What can hang from each mark
sipagu: dalu labob lekinup sufil tuti
dalu: sipagu vemude
kupif: bazedo tebusu
bure: bivod
bazedo: kupif lekinup vemude
votib: labob
lekinup: bazedo sipagu tuti
tebusu: kupif vemude
vemude: dalu lage
bivod: bure rulu
labob: rulu sipagu
tuti: sipagu
rulu: bivod vemude

In the rows, 128 means zero.
Known rows, with every way that one mark hangs from another
bazedo[lekinup[sipagu tuti] vemude[dalu]]: [113  57 121 126  98  87  74 134 131 110 181 169 128 108 107 132 157 111
  61 151 136  62 116 148 195 182 106 131 111 152 118  76  83 132 131 109
 105 113 184 214 168 160 148  84 101 136 135]
kupif[bazedo[vemude]]: [106  96 124 109 129 115 129 121 172 113 167 138 126 138 103 117 136 113
 121 129 135 104  55 161 125 124 163 137  92 109  68 159 110  91 123 124
 115 101 147 158 190 152 114 113 119 146 124]
tebusu[kupif[bazedo] vemude[dalu lage]]: [102 130  84 120 152 202 170 120 193 136 159 125 134 181 118  80 122 115
 147  97 119 145  92 103 171 122 120 133 101  67  43 177 143 148 156  58
 155  74 152 115 207 117 104 125 154 109 129]
sipagu[labob]: [140 120 150 117 130 136 134 140 142 113 133 114 146 120 133 115 150 131
 169 124 165 155 109 135 101 125 145 123 117 124 153 126 144 100 138 121
 123 113 112 112 126 116 133 149  83 118 113]
bazedo[kupif[tebusu] lekinup[sipagu tuti] vemude[dalu lage]]: [102  53 107 154 113  88  65 118 133 103 198 202 140 145  97 111 154  94
  64 161 127  69 115 157 221 175  73 153  75 154 102  72  99 131 113  82
 140 134 195 236 184 168 136  65  72 186 148]
bure[bivod[rulu[vemude[dalu[sipagu] lage]]]]: [105 105 123 138 111 154 169 118 166 136 119  87 108 121 153 137 129 130
 130 138  98 153  74 131 191 156 128 110 123 118 101 111 126 124 111 121
 132 106 126 145 119  90  96 125 146 135 110]
bivod[bure rulu[vemude]]: [116 119 102 127  89 113 166  89 162 144 128  60  88  82 141 184 112 101
 100 141 125 157  89 145 107 136 195 105 132 111 119 126 125 124 138  99
 126 129 114 134 163 137 106 142 179 107 128]
dalu[sipagu vemude[lage]]: [111  95 148 132 173 125 125  97 189 135 114 139 145 144 127  93 139 142
 149 143  92 137  85 121 131 155 131 113 115  91 161 122 147 103 145 125
 142 128 159 118 185  75 126 144  98 159 134]
kupif[bazedo tebusu[vemude[dalu[sipagu] lage]]]: [ 90 118  94  88 120 161 161 111 158 132 135 162 113 214 103 101 154 121
 131 114 140 119  43 133 159 135 137 150  75  66  39 186 134 123 157  98
 136 109 171 114 143  87  88  92 108 128 139]
labob[rulu[vemude]]: [124 127 100 134 194 121 177 124 151 112 146 127 100  76 120 111 134  84
 114 106 111 149 129 139 120 151 151 126 144 123 170 150 189 108 109 122
 106 109 122 125 154 138  99 151 167 110 150]
tebusu[kupif[bazedo[lekinup[sipagu tuti] vemude[lage]]]]: [ 91  93 113 117 119 137 112 110 182 129 155 115 136 118 107 103 114 122
  79 127 101  77  88 137 157 110 144 131  88 123  92 113 105 122 143  81
 143  99 164 178 237 166 115 110 132 155 112]
tuti[sipagu[dalu labob sufil]]: [156 122 190  85 110 146 137 148  93 115 115 165 147 165 164 135 128 142
 155 113 167 129 159 119  86 118 147  96 142 166 137 130 115 136 139 149
 156 129 105 104  62 144 160 143 138 145  93]
bure[bivod]: [116 113 146 121 139 159 140 125 175 125 135 124 127  97 142  95 161 140
 132 135 111 129  82 141 169 155 149  89 130 118 115 131 133 102  93 141
 120  85  99 147 180 101  88 125 129 120 105]
sipagu[labob[rulu[vemude[lage]]] lekinup[tuti] sufil]: [155 203 132 147 130 111 101 155  57 130 114  93 139 114 125 145  83 145
 155 145 147 161 202 107  82  98  95 144 142 194 194 114 135 136 131  93
 113 165  80 119  62 152 137 137 124 136 148]
labob[sipagu[dalu sufil]]: [145 155 116 152 130 125 110 137  65 124 136 130 129 111 126 133 126 117
 174 108 140  99 166 126 142 114 157 139 154 134 123 155 137 142 131 170
 101 136 102  78 146 117 140 122 124 137  97]
bivod[rulu[vemude[dalu lage]]]: [108 105 111 139 102 156 160 115 148 133 134  85  95 130 142 135 116 101
 123 126 136 153  91 143 174 148 141 139 108 110 113 141 148 127 131 105
 123 129 151 138  94 125 111 145 176 124 134]
votib[labob[sipagu[lekinup[bazedo tuti]]]]: [124 176 126 113 157 142  87 134  85 139 131  98 139 103  96 154 138 172
 121 138 147  93 157 151 157 132 121 133 128 124 127 126 179 147  96 135
  45 119 103 120 159 123 146 134 114 117 123]
labob[rulu[vemude] sipagu[tuti]]: [137 167  59 182 208 110 160 136 121 101 158 119  84  64  97 144 139  94
 111 112  98 117 173 129 137 121 134 161 163 118 163 155 232 134 121 134
  96 107  92  93 157 110 106 136 164 107 124]
lekinup[bazedo sipagu[sufil]]: [120 114 150 105  90 163 104 130  98 146  71 121 117 107 143 114 140 160
  95 119 130 121 131 165 110 162 134 117 117 101 151 115 103 126 132 154
  90 123 126  85 127 145 116 124 141 130 156]
tebusu[kupif vemude]: [109 132  95 125 188 168 182  98 173 122 160 119 130 135 119  87 147 130
 114  92 117 145 129  98 115 151 153 117 134  72 108 172 164 127 155  90
 143  52 116 116 252 121 108 146 154 110 117]
rulu[bivod[bure] vemude[dalu lage]]: [140 118  78 188 123 144 176 106 191 169 100 110 117  75 144 113 116  95
 130 135 102 178  80 146 151 107 116 139 102  88 114 128 116 129  80 155
 141 133 163 150 113 129 112 169 174  58 155]
vemude[dalu[sipagu[labob lekinup]] lage]: [120 124 159 127 133 156 116 158 134 132 144 142 149 154 147 114 126 120
 222 135 146 143 130 108 166 126  84 142 146 122 133 115 131 126 131 109
 127 140 154 113  62  89 143 149  87 130 138]
sipagu[dalu[vemude[lage]] lekinup[bazedo] sufil tuti]: [127 199 173 136 109 113  46 139  59 132 104 144 126 140 126 123 115 172
 135 128 112 112 195 108 111  96 117 131 171 157 165 167  69 102 133 209
 139 161  70 123  77 122 141 112 160 134 142]
labob[rulu[vemude[dalu]] sipagu]: [131 134  52 170 201 124 174 145 127 116 167 131 100  80 110 148 134  76
 141 102 124 120 153 136 166 145 119 153 170 111 145 145 221 150 116 114
  80 124 136  92 146 109 109 142 149 108 130]
labob[rulu[bivod] sipagu[dalu sufil tuti]]: [161 195  94 185 174 106 141 143  65 114 155 109 118  92 106 143 123 111
 151 110  98 118 205 109 124  91 142 167 203 155 127 166 169 160  95 188
 115 161 104  88 109 121 126 114 140 109 102]
lekinup[sipagu[dalu labob[rulu[bivod]] sufil]]: [153 141 132 125 125 127 144 145  67 133 116 105 151 106 134 122 119 122
 138 115 132 149 149 136 104 114 147 141 158 163 165 120 103 148 136 153
 137 156 133  90  52 149 140 124 110 128 121]
tuti[sipagu[dalu lekinup[bazedo] sufil]]: [122 135 196  82 114 146 111 134  74 135 126 176 116 148 162 148 119 163
 130 109 135  94 192 127 101 131 146  94 177 152 138 145 101 132 119 182
 121 125 107 112  78 153 146 143 189 143 119]
bivod[bure rulu[vemude[dalu[sipagu] lage]]]: [114 111 105 131  84 129 168 105 162 152 116  73  94 111 150 181 100  91
 133 144 119 166  88 130 143 132 152 115 134 106  98 110 123 141 135  80
 134 144 139 129 126 113 117 141 167 111 140]
tuti[sipagu[dalu[vemude] labob lekinup sufil]]: [144 135 191  95 136 116 110 138  94 131 142 170 159 177 157 143 117 165
 152 127 152 117 170 111  72 113 145 101 170 178 168 138  98 134 158 159
 157 146 109 121  55 137 169 150 137 164 101]
lekinup[bazedo[vemude[dalu]] tuti]: [102 102 117 111  84 120 100 130 130 119 113 149 107 129 103 160 151 145
  84 131 168 117 116 151 165 195  54 105 117  85 101  87  96 107  81 124
  84 113 153 151 182 134 123  90 120 116 152]
dalu[sipagu[sufil tuti] vemude]: [138 128 156 139 152  76  97 118 140 119 109 127 147 171 135  98 152 152
 130 138 110 124 126  90  61 146 123 118 135 116 154 145 128  98 164 168
 152 136  95 107 140  94 141 135  79 145 125]
dalu[sipagu[sufil] vemude[lage]]: [129 111 162 140 156 121 106 110 151 137  93 131 158 163 142  84 127 147
 165 146  98 142 107 105  99 145 124 117 114 123 164 128 128 111 152 132
 143 154 136 109 162  94 135 143  96 169 144]
lekinup[bazedo[vemude[lage]] tuti[sipagu[dalu labob]]]: [109 110 149  91  84 149 115 121 110 117  71 179 115 137 110 178 118 171
  90 135 154 129 145 153 153 151  64  99 112 122 126  57 100 121  92 118
 120 118 153 146 147 136 145  92 147 155 128]

Rows
[115 126 105 130  87 141 166  89 161 147 112  62  91  79 137 171  96 103
 111 150 109 170  91 148 129 121 183 114 116 116 116 119 131 130 127  81
 127 138 124 144 166 134 104 145 194 119 138]	bivod[bure rulu[vemude[lage]]]
[ 98  91 118 113 150 127 147 129 192 119 178 117 147 165 126 108 126  98
 138 100 130  98  72 113 126 123 126 130 127  91  58 151 116 107 137 107
 148  93 155 131 208 139 117 132 105 139 109]	tebusu[kupif[bazedo[vemude[dalu[sipagu]]]]]
[162 163 105 171 168 103 167 144 143 106 130  97 123  93 115 130 145 120
 119 121 122 176 145 118  75  90 123 162 138 138 173 138 172 108 119 162
 146 118  92 125  74 122 121 156 113  84 122]	sipagu[labob[rulu[bivod vemude]] tuti]
[167 167 156 117 134 116 135 170  53 103 131 121 154 135 142 132 112 109
 194 106 166 156 175 104  79 102 147 127 171 195 160 141 111 126 132 141
 134 170  85  90  67 135 148 119  95 132 114]	sipagu[dalu labob[rulu] sufil]
[140 141 170 131 128 101 110 136 108 109 108 124 130 142 149  99 147 135
 149 126 119 119 155  92  75 127 128 129 134 120 134 146 134 102 140 169
 136 120  78  96 115 115 140 138  98 125 126]	dalu[sipagu[sufil tuti]]
[105 101 136 107 134 133 127 120 196 128 175 106 133 128 132  94 130 114
 114 103 111  80  90 121 129  99 185 118 114 118  96 157 124 112 152 110
 142  93 134 153 224 149 108 140 118 128  99]	tebusu[kupif[bazedo[lekinup]]]
[145 132 160  90  72 122 116 136  85 118  86 143 132 153 145 147 127 155
 114 134 174 121 158 116 117 139 101  82 121 138 124  98 119 139 126 120
 144 128 111 119  90 142 149 116 133 132  94]	lekinup[tuti[sipagu[dalu labob sufil]]]
[147 168 156 141 117 118  78 136  88 108 101 139 136 150 134  83 130 140
 141 131 121 128 150 101 121 107 128 122 132 151 142 174  96 103 139 184
 167 152  81 119 100 113 137 105 152 130 121]	sipagu[dalu[vemude[lage]] sufil tuti]
[147  76 155 114 127  89  90 154 122  94 188 183 140 152 122 158 140 119
  99 145 157  79 167 117 137 163  97 120 134 207 120  78 105 148 125  84
 118 140 159 213 141 168 163  97  97 148 125]	bazedo[lekinup[tuti[sipagu[labob[rulu] sufil]]] vemude[dalu]]
[125 112 136 125 126 114 104 137 156 116 166 104 155 141 121 106 122 129
  97 117 117  85 109 116  85  82 158 150 103 157  99 136  90 119 174 113
 157 108 118 155 185 171 134 121  98 152 100]	tebusu[kupif[bazedo[lekinup[sipagu[labob sufil tuti]] vemude]]]
[135 142 138  96  84 123 135 134  76 130  51 149 103 131 135 184 113 169
  75 113 160 138 184 130 101 143  81  85 134 132 155  80 117 138 107 136
 119 133 109 103  88 140 141 113 151 125 129]	lekinup[bazedo tuti[sipagu[dalu labob[rulu[vemude]] sufil]]]
[144 110 161 147 114 114  64 140  83 100 147 163 151 103 113 112 126 127
 112 144 110  91 156 137 136  97 151 168 106 217 160  95  62 120 155 144
 147 137 131 191 119 162 167  93 109 172 130]	bazedo[lekinup[sipagu[dalu labob sufil tuti]] vemude[lage]]
[ 95  94  98  88 106 161 126 108 152 140 157 171 114 185  97  96 161 126
  84 125 126  78  53 152 188 128 172 158  60 106  64 167 111 140 181  87
 132 107 188 159 142 117  93  78 115 130 143]	kupif[bazedo[lekinup[sipagu]] tebusu[vemude[dalu lage]]]
[168 161  49 204 179 107 173 136 116 150 144  96 119  74 121 158 107  87
 148 118 107 147 163 125 113 111 129 158 178 136 130 140 171 185  97 140
  95 168 129  97 133 137 117 150 148  86 139]	labob[rulu[bivod[bure] vemude[dalu]] sipagu[sufil]]
[107  84 135  99  98 115 104 121 165 136 155 130 119 110 119 108 143 125
  88 134 109  68  75 163 151 113 208 129  88 125 108 136 107 118 159 125
 116 103 152 155 156 152 118 118 109 134 119]	kupif[bazedo[lekinup[sipagu]]]
[112 118 136 121 140 134 120 111 144 125 127 153 132 126 124  93 134 117
 144 124 120 131  97 135 172 137 152 107 135 111 146 149 116  99 124 158
 148 134 144 133 157  97 128 120 146 135 118]	sipagu[dalu[vemude[lage]]]
[121 121 122  79  89 115 121 106 123 129 132 165 121 210 101 141 152 168
  59 132 154  80  94 129 104 115 170 130  57 136  76 148 108 138 184  91
 143 112 140 159 146 134 113  82  90 140 113]	kupif[bazedo[lekinup[tuti[sipagu[labob sufil]]]] tebusu[vemude]]
[147 115  89 186 124 124 183 112 181 169  81 108 134  91 150 129 112 105
 151 135 105 193  85 129 118  93 105 146 110  94 134 103 110 134 101 157
 153 139 157 132  90 112 135 175 121  71 150]	rulu[bivod[bure] vemude[dalu[sipagu[labob]] lage]]
[134 131 111 146 102  89 127 144 100 144  89 125 124 136 148 147 121 135
 124 114 158 142 145 112 100 137  75 133 125 108 158 107 106 114 136 158
 115 126 105 105  56 125 148 152 101 104 151]	rulu[vemude[dalu[sipagu[labob lekinup[bazedo tuti] sufil]]]]
[156 135 145 144 127 155 141 157 134 139 118 112 155 147 155 122 111 107
 225 143 131 176 131 100 127 114  85 137 147 147 116 105 122 160 108  99
 135 181 147 102  77 101 137 139  84 111 148]	vemude[dalu[sipagu[labob[rulu[bivod[bure]]] sufil]] lage]
[160 122 186  91 155 158 151 152 121 108 132 149 142 156 154 133 128 141
 156 126 153 143 168 121  69 132 136 105 146 175 151 125 166 150 133  99
 132 133 112 103  90 146 137 152 139 150 114]	tuti[sipagu[labob[rulu] sufil]]
[ 86 118  81 114  90 142 111  92 111 137  77 154 104 125  94 130 149 164
  28 140 128 129 128 168 180 192  72 115  77  54 123  79 136 135 114  92
 113  99 154 122 185 134 101  79 121 147 161]	lekinup[bazedo[kupif[tebusu[vemude[lage]]]] sipagu tuti]
[136 145 162 128  96 141  90 166  95 134 117 125 154 170 149 114 109 134
 214 145 157 144 153  92 151 127  56 138 135 140 125 105 113 142 128 102
 128 161 131 106  47 102 152 131  83 132 142]	vemude[dalu[sipagu[labob lekinup[tuti] sufil]] lage]
[155 163 141 124 169 155 102 146  90 123 131  96 161 122 115 112 138 144
 153 133 151 109 140 141 126 122 151 139 104 147 121 155 180 156 115 135
  65 127  92 109 154 134 151 144 108 132 119]	votib[labob[sipagu[sufil]]]
[ 90  92 114  88 119 118 132 110 162 109 165 158 123 176  92 118 158 113
 100 123 152  87  22 169 126 131 163 151  74  99  60 184 112  79 134 129
 124 123 166 159 181 136  86  90 109 151 127]	kupif[bazedo[vemude] tebusu]
[132 138 113 144  70 122 144 116 134 143 102  67  97 125 157 175  98 101
 134 149 120 159 118 113 118 120 142 125 132 125  95 121 115 143 140  93
 143 157 106 122  99 121 122 132 173 109 142]	bivod[bure rulu[vemude[dalu[sipagu[sufil tuti]] lage]]]
[134 154 127 151 175  98 164 122 141 151 132 100 141  91 132 160 101 125
 177 137  96 172 152 108  81  90 137 147 175 141 181 101 145 125 123 130
 134 147 123 116  99 110 138 168  96 124 142]	dalu[sipagu[labob[rulu[bivod[bure] vemude[lage]]] lekinup]]
[150 120  92 190 116 126 169 108 165 171  77 105 129  97 157 114 105 105
 146 134  97 180 100 123 116 102 108 139 110  99 122 118 100 136  92 167
 151 148 150 132  95 128 131 172 143  76 159]	rulu[bivod[bure] vemude[dalu[sipagu[sufil]] lage]]
[137 110 157 107 174 152 172 120 158 125 136 165 146 148 132 140 123 136
 139 126 117 151 131 129 124 121 137 106 160 149 162 118 154 144 118 137
 170 141 168 128  95 118 140 144 145 143 101]	tuti[sipagu[dalu[vemude[lage]] labob[rulu[bivod]]]]
[130 129 200  95 140 150 109 134 111 129 149 162 128 153 166 115 126 158
 139 133 134 103 171 121  90 138 151 102 153 152 142 156 140 138 128 140
 124 116 109 126  96 160 136 164 182 150 119]	tuti[sipagu[lekinup sufil]]
[142 135  95 153 143 145 154 149 133 125 113 108 123  91 121 105 139 118
 112 131 113 162 125 142 140 114  98 165 128 123 169 112 154 139 132 127
 144 123 144 110  42 121 120 135 136  97 140]	lekinup[sipagu[labob[rulu[bivod vemude[dalu lage]]] tuti]]
[143 139 149  99 110 132 119 131 100 118  89 147 135 158 129 145 112 153
 118 143 148 139 157 112 130 142  90  84 132 153 148  93 137 146 122  91
 149 150 131 120 105 131 144 109 142 150 110]	lekinup[tuti[sipagu[dalu[vemude[lage]] labob[rulu] sufil]]]
[123 126  92 188 125 127 164 103 172 183  86 115 117  79 147 142 106 122
 132 131  86 170 109 135 128 105 105 143 131  83 132 108  98 129  83 178
 131 140 158 139 100 121 124 174 150  73 170]	rulu[bivod[bure] vemude[dalu[sipagu[lekinup[bazedo]]] lage]]
[134 202 120 128 210 112 104 154  68 105 185 121 133  95  88 161 129 133
 134 122 119  98 212 130 156 110 132 152 189 161 135 148 198 152  85 153
  72 131  74 120 131 131 148 120 116 130 122]	votib[labob[rulu sipagu[dalu lekinup[bazedo[kupif]] tuti]]]
[103 164 145 134 137  97  78 128 116 110 166 151 105 126 116 129 156 155
 103 128 123  98 172 130 116 127 116 141 159 109 137 160 133  85 109 176
 118 110  79 138 128 130 107 127 123 125 140]	sipagu[lekinup[bazedo[kupif[tebusu]]] tuti]
[137 138 120 114  62 118  81 129  64 142  60 112 155 134 123 122 115 158
 107 151 152 139 126 132 141 138  89 109  99 135 163  79  81 139 159 113
 151 156 130 103  84 130 150  91 102 149 118]	lekinup[sipagu[dalu[vemude[lage]] labob sufil] tuti]
